Each row was made from one path, in order. Every step used is in the known rows, and no mark comes twice. Write each row's path.
In the rows, zero is written as 128.
Known rows
guri -> runebit -> venar -> segiz: [ 81 102 145 151  85 103 138  80 158 124 118 130 168 130 143 140  90 176
 143 150 110  95 126 146  85 136 150]
segiz -> kasa -> runebit -> libega: [107 113  74 164 103  90 117 139 115  86 110 113 174 141 140 131 174 161
 145 137  79  98 157 138  75 140 143]
midol -> runebit -> libega: [ 99  88  67 163  84  94 139 109  88  81 115 132 146  91 145 157 136 167
 156 203  95 108 159 149 105 103 156]
runebit -> segiz: [110 120 118 153  72 103 144 123 136  97 106 149 154 122 149 144 149 133
 147 154  96  80 176 117 105 134 146]
venar -> segiz -> kasa: [113 125 102 131 110 126 112 129 139  78  99 114 174 153 135 151 126 163
 174 159  83 122 151 152 108 150 157]
guri -> runebit -> segiz: [107 107 141 166  70 118 147 115 148 122 127 168 158 137 154 125 133 154
 155 142  93  59 149 117  84 129 168]
segiz -> runebit -> sipi: [112  82 106 103  82 108 149 147 147  70  91 146 180 115 136 143 105 136
 139 139  75  93 144 108  75 175 120]
libega -> runebit: [100  88 143 116  98 112 152 155 108  66 139 161 172 115 143 139 135 156
 172 155  91  79 141 151  95 122 127]
sema -> runebit -> sipi: [107 105 158 128  83 120 166 139 133 101 109 164 153  70 131 153 107 126
 137 174  69  96 145 132  82 118 100]
farad -> runebit -> sipi: [125 112 142 101  94 103 148 149 138  89 103 152 185  81 139 118 113 149
 139 169  65  86 138 131  68 164  91]
guri -> runebit: [112  95 134 162  76 128 126 129 121 100 156 161 174 108 151 147 113 170
 162 143  88  78 128 123  76 132 160]
venar -> segiz -> runebit -> libega: [ 90  82  55  93 104  89 145 106 128  83  81 106 167 140 139 165 124 163
 151 168  95 113 161 164  67 128 164]
kasa -> segiz -> runebit -> sipi: [105  81 106 113 110  81 129 129 143  85  84 168 178 124 147 123 112 116
 133 145  91  69 146 129  61 185 106]
segiz -> kasa -> runebit -> farad: [129 136 108 183  89 104 126 145 153  91  86 128 170 145 137  93 181 165
 138 121  64  88 147 134 110 158 134]
sipi -> runebit: [134 110 128 131 100 117 107 125 111  61 155 173 187 111 147 176 143 177
 159 167 104 116 131 127 112 134 155]
farad -> runebit: [120 103 136 130 110 103 132 154 119  72 134 149 194  95 139 142 138 171
 156 179  82  98 135 142  80 141 128]
kasa -> segiz -> runebit: [ 97  75 104 139 126  82 117 131 126  66 116 169 188 141 149 148 138 139
 155 152 106  79 140 135  69 165 141]
sipi -> runebit -> segiz: [132 118 131 132  89 111 125 112 138  86 131 180 169 139 149 149 165 166
 152 164 108  98 156 125 115 132 163]
sema -> runebit: [102  98 152 153  96 119 150 141 113  86 143 160 161  85 125 177 131 146
 156 186  86 105 143 144  89  97 137]
midol -> runebit: [112  84 117 172  91 104 118 126  95  74 127 161 163  94 139 156 119 179
 170 195  97 102 139 141 116 131 150]
kasa -> segiz -> runebit -> guri: [102  67 103 149 125 101 112 145 152  46 114 177 175 134 137 178 156 145
 146 186 109  85 140 132  57 158 151]
venar -> segiz -> runebit -> sipi: [107  87 109  73  91  98 142 116 160  92  67 140 172 125 135 136  88 152
 142 154  81  97 144 147  61 176 123]
farad -> runebit -> venar -> segiz: [ 91 113 146 120 120  79 144 109 156  96 100 118 194 118 130 133 112 176
 141 185 101 115 134 166  87 143 118]
midol -> runebit -> segiz -> kasa: [115 110 110 183 105 115 132 138 138  77  97 149 157 163 135 121 155 167
 179 180  89 105 153 135 138 142 175]
midol -> runebit -> guri: [113  72 120 183  88 124 116 137 121  50 126 175 152  86 129 185 140 185
 162 229  97 108 137 137 106 122 159]
farad -> runebit -> kasa -> segiz: [114 113 136 143 128  77 123 136 139  88 119 158 170 132 148 107 186 161
 156 172  97  82 130 164 110 157 120]

Write each row's path
[ 86 128 110 151 110 112 130 114 167  85  86  92 181 163 132 146 121 152
 157 150 101 136 149 138 125 153 144] | runebit -> venar -> segiz -> kasa
[117 131 106 164  95 128 140 149 152  83  96 129 166 168 140 131 165 135
 168 141  85  98 170 114 124 145 162] | runebit -> segiz -> kasa
[121 115 121 167  58 128 148 119 147 114 113 151 151 114 153 115 137 159
 141 133  76  71 140 124 102 128 158] | guri -> runebit -> farad
[108 106 128 122  79 107 176 148 138  81  99 147 149 121 144 103 157 148
 152 144  75  71 152 155 118 117 123] | libega -> runebit -> farad
[ 95  95 142 129 118  85 144 136 124  83 124 172 146 152 152 103 182 144
 171 146 108  63 138 177 119 139 122] | libega -> runebit -> kasa -> segiz
[123 125 133 118 103  92 110 115 153 112  71 137 176 137 132  98 112 165
 140 139  65  85 141 157  63 190 100] | venar -> segiz -> kasa -> runebit -> sipi
[ 92 107 144 151 112  89 152 141 145  78 125 126 199 107 134 138 135 161
 139 172  94 111 134 125  95 145 116] | farad -> runebit -> venar
[104 119  77 137 114  81 111 107 127 107  82 106 170 155 139 126 152 177
 146 151  83 103 156 173  64 142 142] | venar -> segiz -> kasa -> runebit -> libega
[125 121 125 145  94 101 118 149 144  93  95 146 185 128 135 102 140 151
 138 122  64  82 142 120  74 190  98] | segiz -> kasa -> runebit -> sipi
[120 105 140 139  72  82 122 122 125 108 104 167 170  84 141 115 120 149
 121 136  76  61 145 127  55 173  84] | kasa -> runebit -> sipi
[119 108 128 155 115 115  89 135 160  75 102 148 174 146 120 150 155 194
 154 179  80 101 135 159  65 162 148] | venar -> segiz -> kasa -> runebit -> guri
[ 75  78 105 159 128  64 134 117 152  73 103 143 194 151 144 146 135 131
 135 146 122  96 137 123  84 165 129] | kasa -> segiz -> runebit -> venar
[111  93 113 175  78 105 132 130 121  77 124 147 142 117 134 141 164 190
 174 180  95 113 134 150 161 135 161] | midol -> runebit -> kasa
[119 117 126 142 116  95  95 120 135  96  97 134 186 153 132 124 138 190
 160 145  81  97 135 167  75 168 137] | venar -> segiz -> kasa -> runebit
[ 80  92 126 161  96  79 131  79 134  96  96 130 161 118 131 147  95 184
 152 205 114 118 139 162 121 131 143] | midol -> runebit -> venar -> segiz
[ 86 116 130 162 108 125 133 107 172 109 110 112 181 177 134 126 106 177
 161 138  97 117 122 142 103 147 166] | guri -> runebit -> venar -> segiz -> kasa
[104 113 134 128 113 120 165 169 146  74 104 147 166 187 134 101 174 144
 184 142  84  80 157 147 114 132 150] | libega -> runebit -> segiz -> kasa
[ 99 110 148 161  90 116 159 146 140  90 139 147 143 110 123 159 174 157
 163 174  87 115 137 153 138 104 144] | sema -> runebit -> kasa
[112 102  90 112  87  96 152 110 169  87  57 124 159 144 136 130 132 167
 138 151  79 100 149 160 100 151 154] | venar -> segiz -> runebit -> farad
[102  81 106 104 106  97 126 121 141  75  97 134 184 143 134 163 108 176
 161 161  96 107 139 157  74 157 157] | venar -> segiz -> runebit
[108 119 137 164  81 115 173 135 142  97 105 147 138  87 131 145 152 135
 136 171  70  97 156 146 119  91 133] | sema -> runebit -> farad
[126 127 129 140 125 117 148 166 159  79  99 135 189 165 133 104 174 159
 169 164  74  96 152 136 105 151 150] | farad -> runebit -> segiz -> kasa
